(in the rows, 128 means zero)
Known rows, with every step that occurs
L-C-G-K-Q-U: [217 134 133 132  62 104 145 134  58 139 146 122 178 141 109 146 137 134
 182  70 152 132 107 124 158  93]
F-L-C-Q-U: [169  85 129 106 119 138 119 148  74 151 120 150 165 143 101 139 173 126
 148 144 115 156 133  86 136 132]
L-C-Y: [139  98 132 134 119 136 137 158  94 126 133 134 158 125 137 125 135 149
 137 102 115 113 109 115 159 152]
Y-K-G-C-Q-U-D: [ 89 160 177 131 155 153 111  70  98 168 128 114 191 205  98 152  69  67
 152  58  87  94 138 184 130 127]
K-G-C: [ 68 166 154 127 122 130  94  97 137 149 116 133 154 152 103 142  91 102
 131 106  88 100 124 162 120 131]
K-Q-U-Y: [185 118 179 101 123 112  95 113  62 150 115  82 184 172 127 154 104 121
 202  84 159 180 137 122  70 124]
C-G-K: [156 160 104 148 101 109 138 119 126 126 127 162 131 114 110 125 113 136
 157 122 136  88 106 125 176 102]
D-C-G-K-Q: [156 149 109 114 112 107  92 100  81 194 136 113 143 165 111 143  84 129
 164  95 131  84 102 144 141 119]
F-L: [124 123 130 101 155 117 102 139 115 149 115 174 131 126 112 123 146 125
 131 155 108 154 136 101 125 122]
D-C-Q: [111  99 102 119 138 155  96 102 111 188 126  95 129 169 115 140 102 127
 127 144 112  80 120 136 126 170]
Y-K-Q-U-D-C: [156 139 176 102 176 121 105  87  39 198 159  67 183 214 129 153  86  79
 167  33 133 143 137 177  99 110]
C-G-K-Q-U: [197 157 120 118  90  94 127 115  80 148 130 134 160 156 108 158 101 131
 190  67 156 118 103 134 145  87]
Q-U: [174 129 135 122 144 121 133 129  88 118 146 106 141 131 125 146 142 106
 158  97 145 145 128 139 103 108]
G-K: [132 180 100 142 121 145 148 116 141 115 152 141 147 122 127 117 140 136
 123 134 122 113 129 151 124 116]
F-L-C-G-K-Q-U: [209 127 135 103  94  95 118 143  47 162 131 163 178 142  93 141 153 128
 183  97 134 159 119  94 152  89]
G-C: [110 139 118 135 123 136 127 107 131  99 137 121 131 134 116 142 111  99
 112 117  98 117 124 137 115 120]
G-C-Q-U-Y-K: [152 126 158 132 132 172 130  95  92 113 123  99 177 179  95 162 104  82
 165  97  94 113 125 138 116 130]
Q-U-G-C-Y: [138 129 161 116 143 129 102 118  80 106 120 113 170 137 136 167  80 104
 176  75 127  94 122 136  99 137]
C-Y-K: [123 139 146 118 159 150 142 146 102 145 121 154 150 161 121 142 103 125
 142  68  99  89  97 146 169 134]
C-Y: [117 118 119 121 155 133 115 140 117 131 116 147 138 138 136 132 100 146
 145  98 118  96 105 127 139 150]
Y-K-D: [122 165 163 113 145 127 133 119 113 165 148 138 121 150 139 144 131 130
 129  92 118 153 137 165 179 139]
Y-K-G: [ 94 171 189 121 136 143 128 124 112 183 115 145 163 171  99 138 116 105
 140  84  95  97 119 173 165 123]
Q-U-D: [147 125 144 136 176 104 107  92  87 116 158  96 156 141 149 122 107  91
 165  96 158 157 159 143  82 117]
G-K-Q-U: [176 177 118 108 109 125 136 109  88 143 152 108 180 167 123 151 126 131
 160  76 148 146 124 160  91  98]
L-V: [113 127 115 114 105 201 122 138 119 112 151 142 170 125 117 133 115 119
 144 134 137 112 150 111 119 137]
V-Z: [147 145 131 160  97 124 136 149 106 154  94  98  96 113 149 114 155 117
  99 100 109 127 159 122 122 106]
V-L-C-Q-U: [155  99 135 119  90 145 143 124  78 119 119  99 148 176 104 148 143 125
 167 114 133 141 135 120 148 158]
Y-K-Q-U: [183 147 173  96 123 133 142 129  60 170 136 101 175 198 110 169 121 103
 164  32 133 151 115 162 125  92]

Rows
[ 77 162 166 126 117 171 126  97 128 176 105 138 172 197  83 159  89  95
 126  84  66  71 113 172 167 133] => Y-K-G-C-Q
[141 134 120 116 139 161  99  90  84 176 135  86 170 165 122 153 100 121
 164 131 132  66 132 155 103 163] => D-C-Q-U-G-K
[176 150 202 116 167 125 114 113  63 140 147 107 156 146 137 146 135 107
 197  92 143 184 150 153 122 135] => Q-U-Y-K-D
[ 98 134 164 131 111 136 105 102 126 111 105 120 152 127 133 148  81 110
 132 127 116  95 141 129 115 141] => U-G-C
[119 116 113 139 146 137 110  67 111 108 141  96 160 171 124 145  77  86
 137 101 118 117 146 142  95 134] => G-C-Q-U-D
[ 59 157 150 122 140 134  84 108 127 151 106 148 161 160 112 147  65 114
 142  79  79  75 107 159 129 150] => K-G-C-Y
[190 133 199 116 173 106  81 104  32 178 145  98 140 150 123 153 109  99
 224  85 143 148 129 150 145 137] => Q-U-Y-K-D-C-G
[149 147 149 100 142 140 128 121  62 135 135 112 181 197 111 182  79  93
 156   8  95 109  95 159 120 106] => G-C-Y-K-Q-U
[178 154 125 130 118  81 110  80  80 146 140 127 171 162 126 137  72 119
 193  66 167 131 129 141 129  93] => C-G-K-Q-U-D
[101 133 112 128 144 137 114 119 123 103 127 138 141 141 125 144  85 116
 126  86  88  92 103 135 128 137] => G-C-Y
[186 113 168 108 117 141 150 158  36 158 139 111 196 180 123 162 130 125
 166  21 119 131  98 140 153 122] => L-C-Y-K-Q-U
[139  94 143 109 142 150  86  99  75 187 119  79 157 169 123 161  93 118
 165 125 137  77 131 141 105 172] => D-C-Q-U-G
[168 109 186 124 107 166 147 121  54 126 110  96 178 190  93 140 139 107
 194 113 120 148 139 121 156 162] => V-L-C-Q-U-Y-K
[155 134 192  87 140 135 115 137  53 175 102 122 196 196 133 179  70 127
 185  22 134 101 106 148 135 135] => C-Y-K-Q-U-G
[159 103 114 116 120 146 131 118 107 137 121 109 148 165 114 153 124 127
 151 112 137 116 123 127 123 139] => C-Q-U
[161 153 199  98 113 139 130 110  61 155 120  91 195 196 113 186  86  86
 165  33 121 125 124 158 114 101] => Y-K-Q-U-G-C
[148 150 101 137 132 116 106 103  98 170 147 126 127 131 109 127 106 118
 157 126 122  67 105 145 155 122] => D-C-G-K
[120 111 151  94 153 123  62  86  82 207 132  88 131 162 155 165  90 143
 167 122 150 122 151 155 126 200] => K-D-C-Q-U-G
[131 119 147 127  97 129 141 132  98 112 125 115 134 147 115 124 145 127
 147 129 126 150 139 120 152 151] => V-L-C
[137 166 148 104 177 123  80 100  66 167 154 109 160 136 165 154  90 141
 188  90 146 103 137 171 109 170] => Q-U-G-K-D-C-Y
[111 149 154 109 170 131 119 135 101 165 132 155 131 154 148 148  99 148
 144  66 109 123 114 159 187 158] => C-Y-K-D
[166 154 113 123  78 100 125 108 109 156 118 148 153 154 111 143  91 146
 167  89 143 106 105 128 163  98] => C-G-K-Q
[181 124 173 128 152 126 111 121  75 109 130  97 161 130 128 132 133 107
 197 124 148 161 143 121  80 126] => Q-U-Y
[156 158 222 123 160 140 109 116  66 157 120 110 188 163 104 138 122  88
 210  85 120 137 137 155 111 123] => Q-U-Y-K-G
[139 109 150 105 167 127  59  81  75 191 141  79 130 161 148 150 106 140
 183 136 142 153 153 147 112 196] => K-D-C-Q-U-Y
[103 139 173 126 123 148  79  81 109 148  98 111 188 178  92 152  78  99
 180 112  99 103 133 148  97 155] => K-G-C-Q-U-Y
[ 95 146 145 122 117 146  97  89 118 157 108 119 168 181  94 166  85 102
 149  93  95  91 121 160 113 137] => K-G-C-Q-U
[108 125 119  91 133 182  98 147 107 133 136 185 168 125 101 122 136 117
 145 163 116 141 154  86 120 129] => F-L-V
[182 174 147 115 118 133 120  98  79 133 141 101 197 160 125 138 119 130
 192  94 149 161 137 144  72 112] => G-K-Q-U-Y
[152 137 203 113 125 142 114 116  84 163 104 109 185 182 116 138 102 118
 179  91 124 156 134 131 121 130] => U-Y-K-Q
[160 129 151  87 178 141 100 129  31 206 147  86 171 209 120 171  87 107
 172  25 114  93  94 168 119 135] => D-C-Y-K-Q-U
[109 138 145 107 159 152 107  99  96 213 143 111 121 185 129 154 110 129
 126 103 107 115 133 172 179 173] => Y-K-D-C-Q
[137  99 120 133 151 130 111  85 105 135 131 101 160 169 135 136  93 112
 156 113 151 130 149 134 104 145] => C-Q-U-D
